Each row comes from the steps of one walk. Every step used is in the known rows, and no mark comes twice. Write the walk behind each row, first mark first.
Known rows:
liku/viko/pilim/likub: [-23   8  -7  15  14 -11  -5  60 -22  -6 -18   0  37  40 -78  21 -26 -12
 -73 -14 -40 -30  47   5 -26  20]
basot/pilim: [ -4   7 -45 -42 -29   4   8  15  41  -3 -31 -39  -7  10 -16   7  12   0
 -42  -2 -39   8  59  14 -34  -3]
figop/renum/basot/pilim/likub: [ 27 -21 -76 -34 -66 -11 -38  36  29 -38 -40  22  73  30  40  27 -54  -1
 -89 -33 -25  37 -16  58 -45  17]
figop/renum: [ 32  34 -45 -23 -90   2 -38  46  10 -14  -7  14  31  28  14   1   9  12
 -13 -19 -26  25 -36  50   9 -39]
liku/viko/pilim/basot: [-23  15   8  25   2  -4  16   4 -17 -22 -39  -9  21  70 -55  24 -16  24
 -58 -52  -8 -43  36  11  27  32]
pilim/basot: [ -1   5 -16   0 -38   9  -4 -15  15   8 -46  48 -24  72  11  -1 -15  27
 -62 -33   1 -31  -8  44  29   2]
renum/figop/rozi/viko: [ 39  13  11   4  22   0  72 -11  21 -10 -34  28  -2 -11  -7   1   6 -27
  62 -34  -9   9 -16 -38   6  14]
liku/viko/renum/basot/pilim/zukon: [ 25 -28 -22  -6   6 -17  17 -42  48 -28  17 -54  -6  -3 -19 -13 -21  29
 -46  28  12   4  17 -13 -78 -26]
rozi/viko/renum: [ 31  37  18  -2  31  45  41 -44  -6  26  29   3  70 -34  11 -45  -8  20
 -13  31 -29   2  -8  35  -3 -37]
kovug/renum: [-11  24  -9 -30 -33   6 -24   1 -14  38  40  21 -13  -3  31 -10  -3  26
  18  36   0  -1 -26  52  17 -24]
basot/pilim/kovug/renum/figop/rozi/likub: [  8 -46   0  -7   5 -15  -1 -37  -6 -47 -37   6 -33 -58   1  50  49 -41
  10  14  -4  -8  35 -77 -10  59]
kovug/renum/figop/rozi/likub/pilim: [ -3 -35  30 -29   4  -2 -28 -31   1 -11   7   3 -42 -40  12  26 -12 -10
  57 -29 -24  55 -19 -35  45  33]
liku/viko/pilim: [-14  27  -5   5   1 -13  14  35  -8  -5 -10 -35  22  35 -82  15  -1  11
 -16 -16  -9 -24  40   4  -9   1]
likub/pilim/kovug/renum: [-29  37  13 -12 -16   1 -52   2 -12  15  16 -34 -42 -18   4  25  67 -22
 -13  34  51  32   1 -20  23 -14]
liku/viko/renum/figop/rozi/likub/pilim/basot: [ 53 -59  56  41  25   6   2 -73  30 -51 -32 -14 -39  -8 -31  33 -15  41
 -41 -74 -27  10   8 -55  27  45]
pilim/kovug/renum/viko: [-35  34 -14  36   9  -2  -2   4 -56  -5  24   9   3 -21  24 -13  43  -9
   7  62  91 -49 -30   6 -22 -31]
likub/pilim: [-19  35 -13 -31 -26  10 -30  24  36  17  -8 -49 -32  20 -27   3  12  -2
 -24 -22   2  57  16  10  13 -28]
liku/viko/renum: [ 54   8   7  25  -8   2   8 -13  25  11  26 -23 -12  -3 -35 -11  11  60
 -36  19   1 -26   4  17 -27 -35]
figop/rozi/likub: [ 12 -11 -28  18 -16  14   1 -21  -1 -14 -46  46 -19 -13 -34  20 -16   5
   9 -32 -22   2 -14  -2  -4 -15]
renum/kovug: [-13  59 -18   1 -28 -25  15  44  62  42   8   3 -20  58   9 -36  27 -14
   0  31  36   0 -11  23 -40  -9]
pilim/kovug/renum: [ -3  29  -4   7 -28 -14 -30  -1 -32  25  21  35 -32 -11  15   8  69  -9
   1  71  63 -36 -22   1   2 -19]
rozi/figop: [  3 -27  10  14   9  17 -30  26  15  52  -9  10 -69  20 -42  -7   2  -2
   8   2   0  14  15  -2  -2 -10]
kovug/renum/viko/pilim/basot: [-98   7  10   7  40  23   8  -1 -69  -9  20 -13  67  24  53 -31 -64   7
  20 -29  10 -20  -5  51  59  -2]
basot/pilim/likub: [ -17  -16  -47  -34   -9    7  -14   42   28   -1  -40    1   11   14
  -13   14  -17  -25 -107   -3  -73   -2   70   15  -56   12]

Which walk is each row?
[  5   3   6  30 -24   4 -44  66  47  29   3  -2 -18  30   8  -6  24 -22
  16 -12   3  53 -21   9  -3  11] : rozi/figop/renum/kovug
[-46 -23   3  31  26  33 -28  73 -37 -14  -4 -43  54  10  -9 -14 -37 -29
  43 -60 -13  42   3   8  28 -15] : rozi/figop/renum/viko/pilim
[-99   1  -6  -3  52  19 -10  46 -74   6  40  -4  82  -2  32 -32 -72 -27
   5   2 -19 -14   1  44  12 -17] : kovug/renum/viko/pilim/likub
[ 11 -15   9 -19 -10 -15  12   2   9  17  23  24 -61 -10  44   3  -3  -2
  96 -13   2  14 -33 -14  41   4] : kovug/renum/figop/rozi
[ 24 -30  19  13  -9 -27 -20 -33 -37 -20 -11  64 -53 -37   2  33  56 -27
  44  37  37 -30 -28 -64   7  31] : pilim/kovug/renum/figop/rozi/likub
[ 35 -20  -8  -5 -19 -27  38  22  45  -1 -29  22 -74  24   0   3   9 -18
  74 -48   2   6 -11 -44  14  -4] : renum/figop/rozi
[  3 -26  37  38  31 -29   6 -17 -53 -51 -18   4  -6 -27 -69  58  35 -28
  33  -1  11 -36  16 -82  12  60] : liku/viko/pilim/kovug/renum/figop/rozi/likub
[-18  13 -20 -20 -14  -5 -13 -10  -3  -6  -6 -25 -16 -28  16  25  67 -21
 -33  50  16 -14  42 -15 -23  14] : basot/pilim/kovug/renum
[ 15  61  25  17  44  25  55 -27  30  40  39 -10  72 -17  30 -64  13   0
  -3  48  -1   7 -16  22 -25 -16] : rozi/viko/renum/kovug
[ 23  24   9  41  48  46  66 -45   5  14   4   2  40 -49  25 -21 -14  10
  40 -28 -23  19 -15   4  21 -37] : figop/rozi/viko/renum
[-34  -5  35 -28   2 -36 -12  33 -44  12  23  -5  -7  14   4   2  42 -59
  68  29  28 -17  20 -50  45  18] : viko/pilim/kovug/renum/figop
[ 57 -38  29 -36 -15 -19   4   0  39  29  37  -2 -42   9  31 -47  -2  14
  43   9 -14   3  -2 -18   9 -32] : viko/renum/figop
[ -9 -45  39 -15   5   3 -29 -56  -4 -26 -21  29 -45 -13  36  37 -29   5
  20 -58 -26  39 -23 -25  75  58] : kovug/renum/figop/rozi/likub/pilim/basot
[-91  23  -5  -8  41  15   8  26 -63   6  50 -38  68  -7  29 -40 -51  -9
  57   2  13  -6  -3  41  31 -28] : kovug/renum/viko/pilim
[ 18 -39  14 -20  -7  -9 -11 -33 -12  -4   7  51 -40 -32  19  15 -16   1
  67   0 -22   8 -32 -21  26  27] : kovug/renum/figop/rozi/likub
[-47  30 -20   1  13  17   4   4 -42   9  45  -4  28 -17  38 -37 -27  24
  23  29  36 -18 -38  59  -5 -38] : kovug/renum/viko
[ 63 -17 -10  33   5 -24  15 -46  30 -22  -9 -35  -2  -9 -19  20  22  44
 -65  33  70 -34  14 -13 -70   6] : liku/viko/renum/basot/pilim/kovug
[  49  -42  -16   14   16  -12    3  -22   39  -11   -9  -15   23    1
  -13   13  -51   49 -110    7   -2  -18   19   22  -76   18] : liku/viko/renum/basot/pilim/likub
[ 55   6  40 -18  32  19  50 -37   8  15  25   7  47 -31  17 -45  -2   2
  19  27 -30   0  -8  -7   0  -8] : rozi/viko/renum/figop
